Each row was made from one path, in order. Every step used is in the known rows, and no mark comes twice. Write each row's path.
In the rows, 128 means zero.
Known rows:
Y > X > E: [122 111 118 110  99  90 136 146 103 143  43 140  78 126 164  78 212 116
 136  99 167 120 131 116 126 118  83 132 125 116 126 130 140 135 145 142
 130 164 142 133 171]
U > R: [115 107 123 125 145 128 110 167 128 157  81 156  87 154 153 119 188 150
 147 115 176  88 103  88 164 113  97  95 104 114 151 118 163  84 123 106
 137 161 133 158 119]
H > Y > X: [117 122 101 124 102 100 140 139  96  89  82 149  63 161 160  48 200 121
 112 107 165 124 109 130 160 103  70 132 140 133 164 148 140  91 143 138
 133 144 164 133 165]
E > V: [100  98 135 132  93 120 128 140 108 132  79 166  75 125 141 144 204 122
 107 126 182 111  98 130 125 135 120 109  96 131 136 127 158 119 135  81
 143 172 153 131 144]
M > R: [117 116 120 131 132 129 114 153 120 142 100 145 104 150 129 115 190 149
 129 129 186 117 117  90 171 134 116  96  70 105 121 117 153  90 115 123
 154 192 142 162 114]
U > R > M: [120 113 141 115 142 142  87 172 118 157  83 165  90 157 147 126 187 155
 153 117 189  87 104  63 169 117 126  76 133 113 159 136 158  90 127 111
 138 162 121 173  96]
H > Y > X > J > M > R: [118 119 121 120 129  87 125 137  95  84  91 152  58 159 148  53 203 138
 104 122 165 114 110 130 186  98  56 121 129 128 159 177 136  94 141 153
 131 161 152 140 140]
H > X: [120 125 115 104 116 100 139 146 119  96  91 143  82 136 140  83 188 119
 117 116 144 114 114 135 151 138  65 144 122 135 145 145 151 102 145 106
 137 143 152 130 160]
J > M > R: [ 94 116 142 120 152 114 104 162  96 139  95 158  93 129 142 119 209 146
 115 143 180  90 107  77 191 119 126  89  61 111 130 144 159  98 116 125
 143 188 137 165  92]
H > X > J > M > R: [119 120 143 100 151  80 118 143 121  87 102 148  73 131 126  89 194 141
 105 133 143  99 118 137 181 129  46 132 110 130 142 189 146 109 143 125
 132 163 136 137 126]
V > E > X > Y > H > J: [130  80 122 120 101  95 115 142  94 123  20 175  66 158 136  89 174  95
 120 141 173  96  95 122 166 117 113 133 116 106 101 194 169 145 122 123
 120 181 137 167 157]
V > E: [101  94 126 120 102 103 121 157 108 140  51 168  93 128 133 109 206 115
 125 125 173  97  96 123 152 128 131 124  94 118 115 145 182 121 105 101
 136 180 147 166 141]
H > J: [114 107 131  95 140 103 106 145 132 109  95 150  80 134 126 104 204 141
 107 123 148 112 114 137 149 110  78 147 115 129 124 174 155 124 124 107
 119 173 134 147 126]
J > X > H: [119 129 139 133 137 119 115 122 121 109  91 146  60 143 124 120 189 105
  98  92 156 131  95 136 115 155  70 142 115 115 150 141 183 109 134  98
 126 140 147 138 160]
X > E: [107 112 128 114 100  99 138 157 116 142  57 141  90 117 161 106 206 121
 132 115 181 108 130 105 132 133 112 130 111 116 130  96 169 114 132 113
 127 139 135 135 142]
E > X: [121  99 131 130 106 107 117 148 111 135  48 155  78 153 154 109 172 104
 123 122 161  95 125 103 153 103 122 120 113 116 132 148 155 111 133 111
 141 170 139 161 149]
E > X > J > H: [134  96 145 131 139  97  96 129 133 118  60 150  61 164 132 112 164 112
 111 118 147  91 119 133 153 108  81 129 119 109 133 187 167 114 131 112
 138 174 124 154 150]
X > H > J > M > R: [127 100 146 130 152 117  75 145 109 108  93 155  55 147 107 112 194 145
 104 122 152  98 106 126 164 122  70 112 100 112 125 214 153 137 128 124
 124 176 132 153 120]
P > R: [120 126 125 123 126 132 119 176 140 149  77 162  97 142 144  99 178 144
 139 107 164 108 102  89 162 145  91 113  97 125 146 133 172  84 113 124
 151 181 131 154  98]
H > Y > X > J > M: [115 118 122 120 123  82 127 136  96  81  84 152  53 154 153  50 206 132
 102 117 157 112 109 137 176  94  53 129 141 136 165 181 140  98 143 147
 127 151 156 135 148]
H > J > X > Y: [122 121 132  93 152 100 122 123 127  87 102 150  67 143 130  99 190 115
  94 125 154 128  99 145 142 131  57 173 132 119 129 174 171 118 134 110
 104 152 130 136 138]
H > Y > X > J: [121 119 116 124 115  85 132 133 105  82  84 149  55 159 148  48 203 131
 104 109 157 121 114 143 167  97  50 135 147 137 164 172 139  96 146 143
 130 151 159 133 159]
Y > X > J > M > R > P: [122 103 156 106 147  90 104 145 104 135  74 153  70 135 127  88 216 144
 113 106 162 102 128 120 174  95  60 110 102 112 139 197 132 131 136 160
 138 208 137 154 126]
U > R > P: [120 102 148 106 150 150 112 185 119 175  89 160  92 157 134 126 185 151
 140  98 199  79 112  79 184 110 100  87  88 100 168 123 165  86 119 118
 144 178 131 166 106]
M > R > U: [126 100 111 115 141 139 112 175 115 160  90 138 110 160 124 127 182 166
 140 124 200 107 130  80 192 139 121  93  58  94 142 117 156  86 116 122
 147 196 136 171 101]
J > X > H > Y: [120 133 132 135 134 118 124 120 114  89  98 147  51 155 129 100 185 103
  90  94 159 133  91 142 127 153  58 146 127 119 165 143 180  98 138 104
 122 124 153 131 163]
X > H: [127 100 129 155 118 122  94 145 114 118  76 149  61 149 119 110 191 128
 117 101 154 108 111 127 134 128  86 109 111 119 141 172 163 119 132 110
 139 160 152 146 149]
H > Y: [107 122 107 129 106 109 138 147 105  88  97 150  72 158 153  67 196 125
 107 119 171 117 106 124 166 112  90 128 128 138 167 131 161  74 131 114
 135 134 164 138 145]
E > X > H > J: [140  89 141 133 120 109  92 139 112 116  51 157  53 164 130 108 163 110
 112 118 147  94 120 124 152 106  87 124 123 112 126 205 150 137 139 118
 128 171 130 159 153]
J > H > X > Y: [138 125  97 119 146 124 123 123 127  87 105 139  66 172 132  86 156 102
 113 113 153 113  85 145 140 157  48 154 122 107 137 157 185  90 135 103
 134 134 143 118 185]
X > J: [114 103 149 128 141  82 102 139 141 112  85 147  74 131 121 108 210 149
 109 117 144 101 126 142 152 106  72 125 117 133 142 177 161 109 128 113
 135 177 139 148 120]
Y > H: [123 112 104 135 118 114 105 136 118 132  56 145  60 155 134  87 210 138
 117 102 160 131 102 113 128 130  85 110 101 127 133 149 151 129 135 113
 134 178 166 142 165]
V > E > X > J: [117  81 145 120 108  84 110 148 110 133  29 174  77 140 130 110 186 107
 119 132 164  84 108 128 165 112 117 124 107 111 112 184 174 134 113 112
 133 189 131 174 139]
J > H: [118 119 111 129 149 134 102 132 138 123 100 141  76 159 130 116 180 117
 115  99 159 108  88 133 126 146  85 133  97 105 136 133 192  91 113  88
 145 158 142 136 166]
X > H > J > M > R > U: [131  91 143 122 158 120  75 156 108 117  88 153  58 151 104 119 190 153
 109 120 160  92 111 120 174 126  72 110  94 107 135 215 155 136 128 124
 121 178 130 156 113]

Which path is each row?
[122 113 134 130 159  96 100 122 144  84 106 145  56 160 117  93 189 138
  98 109 147 103 102 161 152 123  43 138 124 122 154 184 179  92 125 109
 134 155 137 133 145]
X > J > H > Y
[128 126 106 114 149 127 117 128 137  99 108 138  73 161 127  97 169 112
 113 101 146 112  86 149 132 159  53 150 110 110 140 146 183  95 127  90
 140 143 142 123 182]
J > H > X
[121 111 145 113 139 152 117 170 110 162 109 149 110 153 111 122 186 148
 123 112 207 109 127  81 192 130 118  89  56  92 136 122 155  93 110 136
 160 209 141 172 101]
M > R > P
[132 120 102 114 111  97 147 141 106  78  88 145  75 152 147  66 172 106
 117 131 153 115 111 130 162 135  59 149 140 129 139 161 155  96 154 123
 128 130 153 123 164]
H > X > Y
[104 128 144 106 114 107 150 126 116 127  78 149  72 117 153 135 199  97
 102 107 185 132 101 130 105 168  95 151 111 113 143  89 184 118 140  88
 119 131 136 120 158]
J > X > E > V
[127 132 143 116 124 144  96 181 130 152  80 171 102 145 137 106 177 148
 146 109 177 109 103  65 167 147 118  96 128 124 154 149 166  90 118 130
 151 181 120 168  78]
P > R > M
[127  93 149 129 123  87 104 139 124 121  51 155  67 152 138 109 176 117
 114 124 148  90 133 123 161  95  93 122 122 120 135 184 153 117 137 119
 137 180 129 161 138]
E > X > J
[129  97 160 119 155 128  77 153 104 117  96 158  59 147  98 117 192 145
 101 115 163  94 110 122 174 121  71 108  94 105 134 216 154 137 125 130
 126 185 132 156 114]
X > H > J > M > R > P
[105 109 146  93 165 105  95 151 115 116 105 157  82 129 127 111 208 155
 103 144 162  98 107 112 184 111  89 125  87 117 118 186 151 124 118 123
 120 190 123 159  95]
H > J > M > R
[118 122 106 117  94  94 149 142  92  96  71 146  63 153 168  47 200 116
 117 109 175 123 117 126 155 112  71 137 144 129 158 132 142  99 147 143
 126 131 156 126 170]
H > Y > X > E
[136  92 136 148 108 114  98 143 106 126  45 157  58 164 137 110 162 104
 121 114 154  94 122 112 147 110 103 113 119 111 133 181 153 125 138 116
 139 167 139 159 158]
E > X > H
[133 101 134 119 130  98  94 137 100 115  62 151  49 144 131  80 207 130
 116  99 142 111 113 137 141 105  52 126 125 117 126 215 132 151 144 145
 124 182 142 142 161]
Y > X > H > J > M
[139 103  96 131 123 105 117 129 104  94  65 151  53 170 138  67 186 123
 111 133 167 128 100 117 153 119  66 135 134 119 120 188 154 124 147 135
 113 159 155 134 159]
X > Y > H > J
[127 116 126 102 133 107 112 117 121 115  65 148  44 143 128 100 207 130
  95 108 164 143  92 139 114 151  55 142 112 120 125 165 152 157 145 107
 107 167 146 126 169]
Y > H > J > X > E > V
[135 105  91 147 110 109 124 133  98 106  58 150  57 171 146  69 187 116
 119 129 174 126 102 106 149 122  82 122 127 119 127 163 159 112 148 133
 125 156 164 135 165]
X > Y > H
[113  86 133 122  95 100 119 154 101 144  28 174  84 142 141 110 183  98
 126 130 173  88 103 116 160 119 138 123 100 111 111 161 176 129 111 106
 135 183 137 174 148]
V > E > X
[128 108 118 156 112 120 106 141 103  88  87 152  49 166 126  82 185 125
 106 106 160 112 105 134 151 123  71 115 129 126 159 174 159 101 137 117
 135 137 160 138 154]
X > H > Y
[113 125 144  79 147  96 125 131 134 106  93 144  73 124 135 111 201 121
  98 115 158 128 109 143 129 141  63 173 122 118 129 148 170 130 131 104
 103 148 122 133 139]
H > J > X > E
[119 118 126  95  94  97 156 145 108 105  77 148  76 120 151  99 188 110
 118 125 167 112 115 137 135 155  70 144 123 128 135 124 152 124 155 102
 127 127 140 110 168]
H > X > E > V
[127 126  97 126 139 124 117 124 120  95 101 141  58 179 141  73 177 111
 109  96 161 118  83 146 139 134  55 141 123 109 153 148 175  87 126 112
 138 144 151 125 187]
J > H > Y > X
[138  93 120 129 120 100 110 135  91 109  36 161  50 173 152  82 165 101
 112 142 165 100 111  99 171 101  95 124 127 111 121 199 148 131 149 137
 119 167 138 153 154]
E > X > Y > H > J > M
[128 104 119 100 157 114  87 148 111 129  68 149  57 155 118  95 209 164
 108 121 167 117 102 105 168 127  72 112  84 113 130 192 142 143 132 125
 115 196 144 153 129]
Y > H > J > M > R > U
[126 132 113 129 133 110 135 114 111 101  78 145  58 159 143  90 185  98
  99 112 171 144  90 123 125 152  68 151 126 113 143 136 180 104 145 115
 116 139 156 129 170]
J > X > Y > H
[121  87 136 122 117  91 110 140 111 115  42 172  65 156 129  99 174 101
 113 129 166  86  95 140 169 118 101 133 114 107 121 188 182 123 112 110
 132 175 132 165 153]
V > E > X > J > H > Y
[131 118 120 114 139  90 106 129 118  98  67 148  45 147 125  71 206 142
 103 112 140 121 103 134 149 134  39 124 114 134 140 196 140 137 151 123
 125 170 158 131 163]
Y > H > X > J > M
[131 108 118 109 134 140 115 199 136 168  67 158 103 151 136 111 169 162
 149 103 178  99 114  77 182 150  94 108  85 114 169 132 175  80 113 124
 144 181 125 161  87]
P > R > U
[136 105 103 130 136 108 109 133  96  99  71 154  55 169 136  72 185 131
 111 146 176 122  98 103 172 121  71 120 116 111 116 194 152 123 144 145
 115 171 149 141 141]
X > Y > H > J > M > R
[116 105 144 114 140  75 104 137 108 121  64 151  62 128 141  83 222 139
 114 109 143 103 123 132 154  93  58 122 119 126 136 198 135 134 142 147
 131 190 140 146 141]
Y > X > J > M
[100 103 163 120 158  75  93 145 123 111  87 156  70 120 127 113 220 152
 101 129 147  86 119 127 172  98  78 114 104 133 144 193 164 114 128 120
 129 178 134 153  99]
X > J > M
[124 112 122 108 153 110  89 137 111 120  74 152  55 150 122  89 213 156
 103 124 159 122  95 111 158 125  69 113  90 119 120 191 140 146 131 127
 119 195 147 149 136]
Y > H > J > M > R
[123  92 175 117 144  99  98 153 108 135  61 161  72 150 129 118 176 125
 109 131 169  76 133 101 195  94 101 103  94 105 136 195 151 119 130 137
 140 198 122 172 109]
E > X > J > M > R > P
[133 103 103 129 132 101 113 133  96  94  65 155  50 164 141  69 191 124
 109 141 168 119  98 112 164 116  71 129 127 119 123 197 155 126 147 138
 111 161 153 135 149]
X > Y > H > J > M
[114  83 154 119 123  87 104 152 102 136  36 176  80 138 128 114 187 115
 119 145 173  77 104 115 185 113 123 111  90 103 110 188 171 135 110 121
 135 200 126 181 122]
V > E > X > J > M > R
[103 102 137 117  84 106 144 148 107 142  57 154  80 111 159 131 206 115
 123 124 195 108 117 117 120 146 121 121 106 119 127  97 165 131 140  98
 128 144 137 122 148]
X > E > V
[101 102 138 108 158 119 101 179  93 152  88 154  98 136 137 128 204 159
 123 141 191  83 114  70 206 122 129  87  53 104 145 144 160  96 117 125
 137 189 133 170  83]
J > M > R > U
[114 124 143  87 154 103 116 127 137 101 104 147  73 133 125 111 200 125
  92 114 147 129 103 148 135 133  62 168 120 124 132 164 168 122 128  99
 110 160 130 140 135]
H > J > X
